Known rows, with every step that occurs:
J-N: | -1.742 |  1.259 |  4.849 | -3.778 |  2.477 | -0.089 |  3.045 | -2.612 | -3.664 | -0.416 |  1.322 | -3.448 |  1.490 |  5.029 |  2.967 |  0.700 | -1.776 | -2.141 |
C-N-J-F: |  0.342 | -0.600 |  5.145 | -1.768 |  0.180 |  1.834 |  8.133 | -0.240 |  2.773 | -2.582 |  4.344 | -3.278 |  2.526 |  0.256 |  0.543 |  4.397 |  1.327 |  2.322 |
C-N: | -0.146 | -0.002 |  7.416 | -5.083 |  3.892 |  1.924 |  1.830 | -3.124 | -2.026 | -4.045 |  2.144 | -3.353 |  0.188 |  1.220 |  2.917 | -1.043 |  0.454 |  1.581 |
T-F: |  2.089 | -0.657 |  1.972 | -3.569 |  1.546 | -4.314 | -0.004 |  0.932 | -3.762 | -0.972 | -1.059 | -0.074 | -0.151 | -0.284 |  1.088 | -1.081 |  2.783 | -1.336 |
Z-J-F: | -0.664 |  5.676 |  1.361 | -0.124 | -2.343 | -0.253 |  3.584 | -0.360 |  0.875 |  0.426 | -0.611 | -0.142 |  3.036 | -2.690 | -0.484 |  2.200 |  1.136 |  1.339 |
N-C-T: |  1.327 | -0.937 |  2.389 | -1.536 |  3.423 |  0.396 |  1.282 |  0.543 | -4.473 |  0.913 |  1.433 |  2.264 |  0.480 | -2.485 |  2.312 |  0.842 | -2.252 | -4.174 |
T-F-Z-J-N-V: |  2.923 |  0.525 |  0.927 | -5.671 | -0.315 |  1.381 | -6.343 | -2.532 |  0.715 |  4.807 | -2.399 |  3.062 | -2.203 |  0.865 | -1.488 | -2.188 |  2.896 | -4.752 |
C-N-J-F-Z: |  2.525 | -2.831 |  4.169 | -2.896 |  0.828 |  3.223 |  2.921 | -0.632 |  3.022 | -0.213 |  1.265 | -1.324 |  1.753 |  1.199 |  1.434 |  4.187 |  2.788 | -0.153 |
T-F-J-N: |  0.181 |  1.999 |  0.333 | -2.983 |  1.616 | -1.359 |  1.553 | -0.719 | -0.685 |  2.065 |  0.847 | -3.709 |  0.264 |  1.832 | -2.378 | -1.722 |  1.062 |  0.113 |
Z-F-J: | -1.603 |  0.573 | -0.175 | -2.989 | -1.474 |  1.063 |  5.384 | -0.298 | -0.007 |  0.362 | -0.239 | -4.002 | -2.970 | -2.883 | -2.882 | -5.632 |  2.366 | -0.986 |
Z-J-N: | -3.775 |  5.388 |  3.963 | -2.773 |  1.351 |  2.038 |  2.586 | -3.370 | -1.548 | -0.031 | -1.459 | -1.119 |  1.066 |  3.180 |  0.115 | -0.772 | -1.938 |  0.769 |
S-F: | -0.360 |  0.248 |  2.267 | -0.339 |  0.965 |  0.758 |  1.404 |  1.129 | -1.918 | -2.790 | -0.865 | -1.899 |  0.960 |  0.572 |  3.584 | -0.237 |  0.518 | -0.065 |
F-Z-J-N: | -1.639 |  3.336 |  3.056 | -3.472 |  1.860 |  3.315 | -2.776 | -3.616 | -0.936 |  2.363 | -4.848 |  0.728 |  0.263 |  4.120 |  0.908 | -0.896 | -0.337 | -1.743 |
N-C: | -0.823 | -0.867 |  4.040 | -3.193 |  1.431 | -2.705 |  0.417 |  3.076 | -5.580 |  0.051 |  1.030 |  1.418 |  1.578 | -0.515 |  2.822 |  2.138 | -1.135 | -3.680 |
N-Z: |  1.964 |  1.362 |  3.850 | -3.643 |  2.292 | -0.441 |  0.413 |  0.668 | -2.716 |  0.814 |  2.690 |  0.074 | -0.430 | -0.165 |  3.936 | -1.357 | -1.389 | -2.665 |
F-J: | -3.135 |  3.773 |  1.041 | -3.389 |  1.170 |  1.135 |  6.733 |  0.935 | -2.573 |  0.587 |  2.016 | -4.977 |  1.267 | -0.768 | -0.799 | -2.149 |  0.789 | -1.397 |
F-Z-J-N-V: | -0.635 |  2.006 |  2.703 | -5.948 | -0.169 |  5.095 | -2.510 | -3.626 |  0.056 |  4.433 | -0.465 |  0.713 | -0.943 |  2.117 |  0.175 | -1.479 |  0.666 | -5.712 |
T-F-J-N-Z: |  3.487 |  2.175 |  0.587 | -2.454 |  1.969 | -0.909 | -2.062 |  0.191 |  1.177 |  4.224 |  2.487 | -0.719 | -1.517 |  0.816 | -1.387 | -2.900 | -0.679 | -0.112 |
N-V: | -0.630 | -0.131 |  3.372 | -6.203 | -0.223 |  0.854 |  4.080 |  0.087 | -3.497 |  0.492 |  5.148 | -2.536 |  0.081 | -0.781 |  1.784 | -0.894 |  1.093 | -6.565 |
N-C-T-F-J: |  3.368 | -0.040 | -2.014 | -0.712 |  2.586 | -1.112 | -0.036 |  2.358 | -1.615 |  3.401 |  0.718 |  2.001 | -0.867 | -5.633 | -2.974 | -1.741 |  0.383 | -1.882 |

Rows:
| -1.341 | -1.239 |  1.388 | -2.277 | -0.938 |  0.073 |  0.976 |  0.113 |  0.154 |  2.795 |  0.679 | -1.382 | -2.647 | -0.226 | -2.905 | -2.098 | -1.176 | -1.547 |	Z-F-J-N-C
|  3.252 | -0.436 |  1.373 | -2.464 | -0.789 | -0.760 | -1.435 | -0.128 | -1.116 |  2.581 | -0.838 | -0.331 |  2.749 |  0.353 |  3.152 |  3.350 |  2.669 | -3.659 |	J-F-Z
|  1.008 |  0.700 | -0.078 | -5.247 | -0.442 |  0.361 |  1.872 | -0.632 |  0.312 |  4.195 |  5.210 | -3.675 | -1.169 | -0.022 | -3.310 | -2.249 |  1.676 | -3.717 |	T-F-J-N-V
|  0.927 | -1.241 | -0.177 | -0.662 |  0.813 |  3.434 |  1.629 | -2.152 |  1.014 |  3.733 |  1.259 | -0.173 | -3.725 | -2.357 | -3.266 | -3.497 | -2.360 | -2.017 |	Z-F-J-N-C-T
| -3.301 |  3.649 |  2.164 | -3.133 |  1.773 |  2.105 |  5.499 | -1.719 | -1.601 |  1.502 |  2.705 | -6.077 |  1.510 |  3.273 | -0.717 | -1.115 | -1.406 | -0.921 |	F-J-N
|  3.462 |  0.960 | -1.498 | -3.546 |  1.556 |  3.567 |  2.593 | -2.887 |  1.286 |  4.855 |  5.847 | -2.726 | -2.267 | -2.061 | -3.732 | -3.645 |  0.600 | -4.477 |	C-T-F-J-N-V
|  4.097 |  4.932 |  5.096 | -0.959 |  0.163 |  3.070 | -2.823 | -2.489 |  5.277 |  0.091 |  2.348 |  1.767 | -0.007 | -3.430 |  0.634 |  0.582 | -0.880 |  5.244 |	C-N-Z-J-F
| -1.057 |  1.328 |  3.320 | -2.834 |  1.656 |  1.527 | -6.374 | -0.909 | -1.927 |  4.030 | -4.988 |  4.577 |  0.466 |  2.783 |  1.021 |  1.620 | -1.455 | -2.934 |	F-Z-J-N-C
|  3.239 | -1.703 |  3.954 | -3.011 |  0.549 |  0.368 | -1.833 | -3.075 |  0.929 |  1.370 |  1.246 |  0.052 | -4.404 |  1.899 |  1.830 | -3.814 | -2.163 | -1.578 |	J-N-Z-F
| -3.088 |  3.452 |  4.216 | -1.783 |  1.205 |  0.221 | -0.988 | -0.492 | -2.461 |  1.489 | -1.386 |  2.587 |  1.336 |  1.727 |  0.086 |  1.893 | -3.156 | -0.653 |	Z-J-N-C
|  4.197 | -2.502 |  1.069 | -4.588 |  1.941 | -3.087 | -5.123 |  0.577 | -3.335 |  1.427 | -4.480 |  1.807 | -0.871 |  0.599 |  2.104 | -1.228 |  4.401 | -3.883 |	T-F-Z
|  1.985 |  1.073 | -0.016 | -2.607 | -0.844 |  1.496 |  1.530 |  0.488 |  1.924 |  2.434 |  1.632 | -1.443 | -4.748 | -3.951 | -1.846 | -6.565 |  0.602 | -0.846 |	N-Z-F-J
|  1.973 | -1.879 |  1.341 | -1.400 |  1.484 |  1.908 | -3.719 |  0.719 | -1.501 | -0.189 | -4.006 |  0.215 |  0.389 |  1.125 |  4.365 | -0.337 |  2.370 | -2.531 |	S-F-Z
| -2.283 | -1.149 |  6.538 | -4.362 |  3.078 |  3.067 |  8.385 | -0.664 | -0.370 | -4.282 |  2.817 | -3.268 |  0.317 |  1.859 |  1.185 |  0.352 |  0.452 |  1.251 |	C-N-J
|  2.804 |  1.676 |  0.932 |  0.178 |  2.813 | -0.179 | -4.122 | -1.947 | -0.378 |  2.588 | -2.873 |  6.013 | -1.159 | -1.908 | -1.989 | -0.108 | -2.129 |  0.150 |	Z-J-N-C-T-F
|  2.814 |  2.172 | -2.323 | -1.482 |  2.693 |  0.964 |  3.218 | -0.632 | -0.528 |  1.827 |  0.698 | -1.573 | -1.231 | -4.228 | -2.960 | -4.317 |  1.751 | -0.904 |	C-T-F-J
|  6.822 | -4.499 |  1.060 | -2.074 |  4.466 | -0.932 | -9.112 | -1.462 | -2.188 |  4.898 | -2.875 |  5.307 | -1.308 |  1.000 |  1.525 |  1.081 | -0.498 | -4.754 |	J-N-C-T-F-Z
|  5.959 |  2.325 | -1.003 | -0.925 |  4.003 |  2.206 | -1.380 | -2.365 |  2.321 |  5.084 |  3.322 |  0.049 | -2.656 | -1.365 | -1.918 | -4.174 | -1.918 | -0.591 |	C-T-F-J-N-Z
|  1.772 |  1.397 |  5.096 | -3.189 |  3.079 |  0.373 | -0.822 | -1.951 | -1.545 |  1.676 |  3.144 | -0.676 | -0.199 |  3.889 |  3.883 | -0.241 | -3.522 | -2.114 |	J-N-Z
|  0.739 | -1.083 |  7.064 | -7.379 |  1.756 |  3.559 |  2.011 | -2.793 | -1.056 | -1.907 |  6.502 | -3.269 | -1.244 | -0.536 |  2.177 | -1.418 |  1.210 | -2.414 |	C-N-V
|  0.656 | -0.060 |  0.721 | -2.229 |  1.301 | -3.430 | -1.904 |  2.300 | -1.585 |  3.697 |  0.797 |  0.330 |  0.443 |  0.595 | -2.546 |  0.688 | -0.513 | -1.105 |	T-F-J-N-C
| -2.234 |  2.846 |  0.620 |  0.225 |  1.019 |  3.708 |  3.181 | -0.428 |  1.144 |  0.233 |  1.000 | -5.014 |  1.492 |  2.767 | -0.237 | -0.872 | -1.113 |  1.398 |	S-F-J-N
| -0.502 |  2.556 |  1.543 | -0.133 |  1.168 |  4.994 | -5.322 | -2.534 |  1.624 |  0.908 | -6.388 |  1.473 |  0.243 |  3.489 |  1.651 | -0.769 |  0.020 |  0.515 |	S-F-Z-J-N
